Each row was made from one small tree. The marks that hang from a mark follow it in brackets, in alphabetical order. Every link used is in the known rows. Write each row's tree.
Known rows
nizo[lurek[mirumem[kozo] munus neneb]]: [-32.7 -14.4 -20.0 -14.7  70.5  -5.0 -14.9 -21.1   0.6  45.0  40.0 -11.4
  -2.3  26.0  44.8  -8.1 -24.5  18.5 -48.7 -36.5  36.2]
kozo[kiro[mogak] mirumem]: [  0.4  -9.0 -37.3  18.5 -21.2  -2.4 -47.7   5.6  14.8 -18.8   1.5  13.5
  -6.7 -23.8  22.4 -22.8  14.1  -5.9 -13.9 -52.5 -10.8]
neneb[lurek[mirumem]]: [ 18.4   7.4   4.0  -2.1   0.5 -16.6 -19.8  -8.0   1.1  21.3  -0.1 -16.9
  -2.2   4.3   0.9 -26.4   8.7  13.5 -12.7 -32.9   5.0]
kiro[kozo[mirumem[lurek[neneb]]] mogak]: [-37.0 -33.7 -43.5 -19.2  29.1   8.4 -43.7 -30.9  36.7  10.7  28.6   9.9
 -11.9 -20.5  30.9   0.5  -2.2 -25.4 -21.4 -52.0  14.6]
nizo[lurek]: [-13.2   1.0 -15.9  -2.1  25.9  -7.2   0.6  13.5  -2.6  -2.4  -1.5  -3.1
   3.6   2.8  -6.4   4.1 -16.9 -15.1 -12.3  -6.5  -6.9]
kiro[kozo[mirumem]]: [ -5.3 -21.0 -11.1  12.2   4.6  -0.9 -20.5 -27.3  17.4   3.0  -2.2  11.1
 -15.0 -23.2  13.0  -3.3  21.2 -12.5 -10.2 -32.6  -6.5]
mirumem[kozo[kiro] lurek[neneb]]: [-67.8 -23.4   0.5 -20.5   0.6  -6.8  15.3 -14.3   9.1 -13.0  33.3 -20.7
  22.6   6.7  25.8  19.0 -24.7   6.9 -30.8 -27.6  46.0]
kozo[mirumem[lurek]]: [-20.9  -4.3  -0.2   0.3   3.3  -9.4   7.3 -26.5  13.1 -30.9  11.6  -2.3
  34.4  -0.1 -12.7  12.1  21.1  -6.6 -12.9 -23.1  12.7]
mirumem[kozo lurek[munus nizo[mogak]]]: [-26.1   6.5  10.8 -37.4  36.1   8.2   0.1 -26.8  38.2   5.3  40.4  -8.9
   3.5   9.0  26.4  -7.6 -18.2 -11.5 -36.6 -11.8  53.1]
munus[lurek[mirumem neneb nizo]]: [ -3.6  10.0  11.8 -12.0  36.4  -3.1   7.7   2.1  27.5  50.6  17.2  12.7
  -0.5  18.6   8.6 -62.5 -15.4  35.5 -22.9 -66.2  -3.4]
munus[lurek]: [  6.0  15.6   8.6   3.0  -3.9   2.2   7.1  10.6   8.1   1.8  -3.2  14.1
  -0.1 -12.8 -18.5 -13.0 -16.0   1.1   8.1  -9.3 -15.5]
lurek[munus neneb]: [-16.6  -7.3 -14.3 -16.0  42.6   7.6   3.5   1.1   8.5  36.0  58.9  17.6
  -2.6  24.6  35.7  -7.1   5.1  10.9 -27.6 -18.6  23.7]
neneb[lurek[munus nizo]]: [  4.8  -0.2   7.4 -13.5  17.2  -7.9  19.9  14.8  32.5  28.6  41.6  -5.7
  -5.0  28.9  -1.2 -43.6   6.9   7.8 -24.2 -46.6  34.5]
kozo[kiro[mogak] mirumem[lurek[neneb]]]: [-41.2 -16.3 -40.9  -8.0   4.8  -0.7 -29.0  -4.3  22.4 -15.9  36.0   9.6
  17.5  -5.8  31.9  -7.3   2.8  -4.5 -32.0 -63.7  12.2]
neneb[lurek]: [  0.6   0.5   6.8  -1.1  -7.7  -6.2   3.6  13.1   7.5   4.3   7.7 -10.8
  -1.1   2.3 -15.7  -9.1   4.7   2.7  -0.1 -14.5   8.4]
kiro[kozo[mirumem] mogak]: [  6.7 -24.8 -38.3   9.5   3.7   8.5 -60.1 -22.8  26.3   6.9  -7.2  15.8
 -37.2 -36.9  21.4 -15.0   6.4 -24.4  -1.2 -41.7 -11.3]
kiro[kozo[mirumem[lurek]] mogak]: [-13.5 -25.1 -37.3  -9.7   6.6   2.9 -51.0 -34.7  33.3 -11.7   3.1   6.0
 -14.6 -31.0  14.1   0.1  -3.6 -39.7  -6.9 -41.2   8.8]
mirumem[kozo[kiro] lurek[neneb nizo]]: [-72.1 -26.8  10.4 -27.4  10.4  -7.4  32.6  -9.6  28.2  -0.8  35.6 -26.4
  24.0  25.2  21.1  -9.5 -28.8  15.4 -38.6 -52.4  54.9]
kozo[mirumem[lurek[munus neneb nizo]]]: [-41.8 -14.6  -5.0 -22.8  55.5  -3.9  29.1 -19.9  41.2  14.5  71.6  10.3
  32.3  37.7  20.7 -25.6  23.7  14.7 -51.8 -67.1  47.9]
kiro[kozo]: [ -3.1 -16.5 -10.3  -8.7   4.1   2.9 -19.0 -13.7  10.0  14.4  -3.6   5.0
 -27.0 -15.6  19.8   1.3  -5.9 -24.0  -2.5  -9.9   1.5]
kiro[kozo mogak]: [ 10.0 -20.4 -36.7 -12.0   2.2  12.6 -59.2  -7.6  20.4  19.9  -7.5   6.1
 -49.4 -33.3  28.0  -7.7 -24.0 -32.2   6.9 -16.1  -4.0]
lurek[munus neneb nizo[mogak]]: [-13.1   8.4 -10.4 -29.9  60.7  13.3  -5.5  10.7  29.8  49.7  62.7  23.7
 -13.0  22.6  51.8 -33.4   8.9   9.3 -46.8 -29.2  15.3]
nizo[lurek mogak]: [ -3.0  16.9 -18.9 -11.9  34.3   6.9 -25.7  15.7   0.2   2.6   2.4   5.1
  -8.1 -12.9  13.7   6.5  -9.6 -26.1 -21.5   7.9 -22.2]
kozo[mirumem]: [ -1.6  -3.3  -2.8  19.6   1.2  -4.0  -0.2 -12.2   6.8 -12.4  -0.7   8.0
  12.6  -6.9  -6.4  -4.6  28.0  10.9  -8.9 -25.5  -6.2]
lurek[mirumem[kozo[kiro]] munus neneb]: [-23.6 -16.9 -10.7 -10.5  26.8  -8.7 -19.9 -22.3   2.8  36.6  47.9  -2.8
  -8.6  19.9  72.8 -20.3 -12.1  27.7 -50.9 -50.7  41.2]
kozo[kiro mirumem]: [ -7.9  -6.3 -10.8  20.7 -18.3 -12.9  -6.6  -2.9   5.5 -22.1   4.4  11.3
  12.2  -6.8  14.3 -13.3  28.8   3.8 -22.5 -45.4  -7.4]

Which tree is each row?
[-34.5  -7.0 -15.3 -35.0  44.7   3.2  13.6 -11.4  14.7  15.6  69.9   7.0
  21.2  28.7  31.5   8.7  -3.2  -6.4 -32.5 -17.1  44.5] => mirumem[lurek[munus neneb]]
[-15.9 -18.2 -21.6   4.6 -26.7   3.6 -42.4   1.4  10.0 -10.5  -6.8 -11.0
 -22.7 -23.0  25.7  -6.3 -35.8  -3.6  -0.8 -22.0  13.7] => mirumem[kozo[kiro[mogak]]]
[-18.7   6.9  -0.6 -22.8  42.1  14.0  -2.8  14.9  24.5  36.9  32.6  10.9
  -8.1   9.2  30.4 -29.6   1.3  11.3 -33.4 -23.3  -0.6] => lurek[neneb nizo[mogak]]
[-22.1  -7.1  -8.8 -13.6  10.4 -15.9  16.0 -15.3  38.0 -17.1  49.8   8.3
  29.1  27.4  23.7 -34.2  21.7  -5.6 -52.8 -78.5  39.5] => kozo[kiro mirumem[lurek[munus nizo]]]
[  3.0   9.1  20.2   6.0   2.4  -4.6 -12.8 -25.8   6.8  12.7 -21.5  -8.7
  -6.4 -16.2  -5.1 -20.6 -30.9  23.9   2.9 -23.2   3.7] => munus[lurek[mirumem[kozo]]]
[-21.8   9.8 -35.3 -27.0  76.1  10.9 -23.4  16.4   7.5  38.1  62.5  22.5
  -8.6  12.6  50.6   0.2  -3.1 -15.5 -50.9 -12.5   0.9] => nizo[lurek[munus neneb] mogak]
[ -5.0  -9.6  23.3  -3.8  13.7  -9.5  -2.5 -29.0  19.2  22.8 -14.4 -23.9
  -7.6  13.7   9.9 -38.0 -16.9  31.2 -16.9 -35.6  28.5] => lurek[mirumem[kozo] nizo]
[-43.8 -17.2  16.3 -20.1 -12.2 -11.7  24.7 -15.8  26.7 -22.1   8.9 -28.9
  20.3  13.2   6.1 -10.4 -30.2   0.5 -26.1 -40.3  49.8] => mirumem[kozo[kiro] lurek[nizo]]
[-10.1  17.0   6.2 -36.0  20.7   2.7  -2.2  -5.6  30.1  -1.8  17.5  -2.8
   8.3   4.7   7.9 -13.0  -5.9 -17.0 -25.2 -11.1  12.7] => mirumem[lurek[nizo[mogak]]]
[  3.7 -12.1 -23.4   2.0 -18.6  -3.3 -63.9 -17.7   6.4   6.4 -14.2 -13.5
 -28.2 -20.7  42.5 -27.2 -31.5   6.2 -12.4 -40.1  13.5] => lurek[mirumem[kozo[kiro[mogak]]]]
[ 24.5   6.9   7.9 -16.8  26.7 -16.6  -5.8  -4.9  28.5  47.2  35.3  -8.0
  -9.9  33.6  17.5 -61.9  12.3  20.0 -34.6 -63.1  30.9] => neneb[lurek[mirumem munus nizo]]
[-31.2   2.8 -13.4 -14.8  61.9   2.3 -37.8 -13.1   0.2  36.5  11.5 -11.9
  -8.4  -4.0  44.5  -0.1 -22.0  13.0 -45.2 -15.4   1.4] => nizo[lurek[mirumem[kozo] neneb] mogak]
[ 14.7  17.6   2.8 -23.5  26.1   2.3  -9.8  16.5  34.4  33.6  47.6   6.8
 -15.7  11.2  19.4 -41.4  14.0  -4.5 -35.3 -31.2  18.3] => neneb[lurek[munus nizo[mogak]]]
[ 21.1  28.5 -33.1 -21.6  63.5  -1.7 -53.0  -5.3   0.7  31.5  25.0  15.9
 -16.5   3.6  54.8 -16.2  -1.3 -19.1 -50.9 -18.6  -6.8] => nizo[lurek[mirumem munus] mogak]
[-17.4 -23.5  -9.1 -23.3  37.5  -5.7   3.8 -41.1  47.7   7.6  42.1  10.3
  -0.2  12.6  23.1 -22.8  14.6 -25.7 -41.1 -65.2  42.4] => kiro[kozo[mirumem[lurek[munus nizo]]]]
[-47.8 -30.6 -18.0 -15.2  31.8  -1.9  -3.2 -38.2  24.9   5.5  33.1   8.9
  10.9  -3.2  23.0  11.2  14.1 -15.9 -30.3 -44.9  20.7] => kiro[kozo[mirumem[lurek[neneb]]]]
[  4.3  19.3 -29.5 -19.4  54.1   7.5 -31.3  12.8   5.8  13.6  35.4  16.9
 -11.4  -0.9  37.7   1.5  -1.5 -32.9 -36.5  -0.9  -3.7] => nizo[lurek[munus] mogak]
[ -4.3  17.5 -38.2 -27.1  85.4   2.1 -46.0  -0.1   3.7  54.6  52.7  18.1
 -13.3  15.0  69.5 -17.4  -0.6  -4.8 -62.9 -27.9  -1.0] => nizo[lurek[mirumem munus neneb] mogak]
[ 32.5  25.5   0.4 -24.2  39.2  -6.0 -31.0  -3.0  32.2  51.5  39.6   1.5
 -21.7  18.1  38.5 -60.5  17.2   7.5 -46.4 -49.6  15.5] => neneb[lurek[mirumem munus nizo[mogak]]]
[-15.6 -11.0 -37.8  -1.5 -16.1  -8.0 -38.4 -10.4  21.0 -36.7  13.8   5.5
  13.3 -17.2  17.3  -9.1   1.7 -19.9 -18.6 -52.8   7.4] => kozo[kiro[mogak] mirumem[lurek]]
[  9.5   5.2 -13.6   6.1 -21.2  -1.3 -58.1  -6.1  13.9   9.7 -21.2   2.0
 -25.5 -31.6  24.8 -39.2 -47.4   9.0  -6.4 -51.3  -4.3] => munus[lurek[mirumem[kozo[kiro[mogak]]]]]
[-16.5  -5.9   1.5 -14.1  33.8  -8.5  24.3 -24.4  40.1  -5.4  44.5   6.9
  28.7  29.2   3.2 -24.8  22.5  -2.1 -34.7 -54.8  40.7] => kozo[mirumem[lurek[munus nizo]]]
[  8.5  -1.5   8.3  -3.7  12.9 -12.8 -18.9 -25.3   9.8  28.6  23.8 -21.2
 -10.4  10.5  20.6 -19.5  -4.4  19.0 -24.3 -32.3  44.4] => neneb[lurek[mirumem[kozo] munus]]
[-20.8  -2.1 -21.7 -11.0  55.6  -9.7 -15.2   0.6  -5.6  34.4  16.3  -3.6
   3.2  19.9  27.1 -14.2 -11.4  12.9 -36.0 -36.5  -2.6] => nizo[lurek[mirumem neneb]]
[ 28.0  37.4  10.1 -15.3  25.5   2.6 -26.3  -0.9  27.4  33.4  -5.5  16.6
 -17.6  -8.9  12.5 -62.2 -10.1   8.8 -21.1 -40.2 -24.4] => munus[lurek[mirumem nizo[mogak]]]
[-30.0   6.3  -8.8 -50.0  64.9  10.2   3.6  -3.2  36.8  32.7  75.1  13.5
   9.0  29.0  45.1 -17.5   0.9  -7.2 -52.7 -29.1  36.3] => mirumem[lurek[munus neneb nizo[mogak]]]
[-21.0 -11.2  -3.2 -23.0  50.2   3.2  20.5   8.6  29.3  43.5  60.5  11.9
  -4.1  40.5  31.3 -36.9   4.6  18.3 -36.2 -43.5  31.2] => lurek[munus neneb nizo]
[ 26.4   7.5  -5.3 -11.3  20.0 -13.5 -23.2  -9.2   7.9  35.0  32.0  -3.6
 -10.7  19.4  23.3 -32.0  14.1  10.2 -26.9 -39.1  22.5] => neneb[lurek[mirumem munus]]
[-36.2   3.8  10.6 -28.5  -3.8  -2.7  -3.4  -9.9  31.0 -19.0  16.0 -19.6
   7.4  -3.9  24.2  -7.6 -25.4  -9.1 -36.3 -26.0  33.8] => mirumem[kozo[kiro] lurek[nizo[mogak]]]
[-56.8 -27.5 -27.4 -23.2   0.5   5.7 -26.0  -7.2  17.4  -7.8  28.9 -16.3
   2.7  -6.6  36.0   7.1 -42.0  -5.4 -22.0 -32.2  40.0] => mirumem[kozo[kiro[mogak]] lurek[neneb]]
[ -8.9  12.6  -4.2 -23.6  43.3   0.1  -3.2 -22.6  41.8  -3.2  50.7  17.5
  18.1  11.9  22.6 -21.9  27.7 -14.7 -48.3 -41.8  23.9] => kozo[mirumem[lurek[munus nizo[mogak]]]]
[-12.0  -3.4 -10.0  -8.4  25.8  -5.0   7.7 -28.7  19.5 -17.5  41.3  10.1
  29.1  13.2  11.2   6.8  24.8 -10.5 -29.0 -30.2  30.8] => kozo[mirumem[lurek[munus]]]
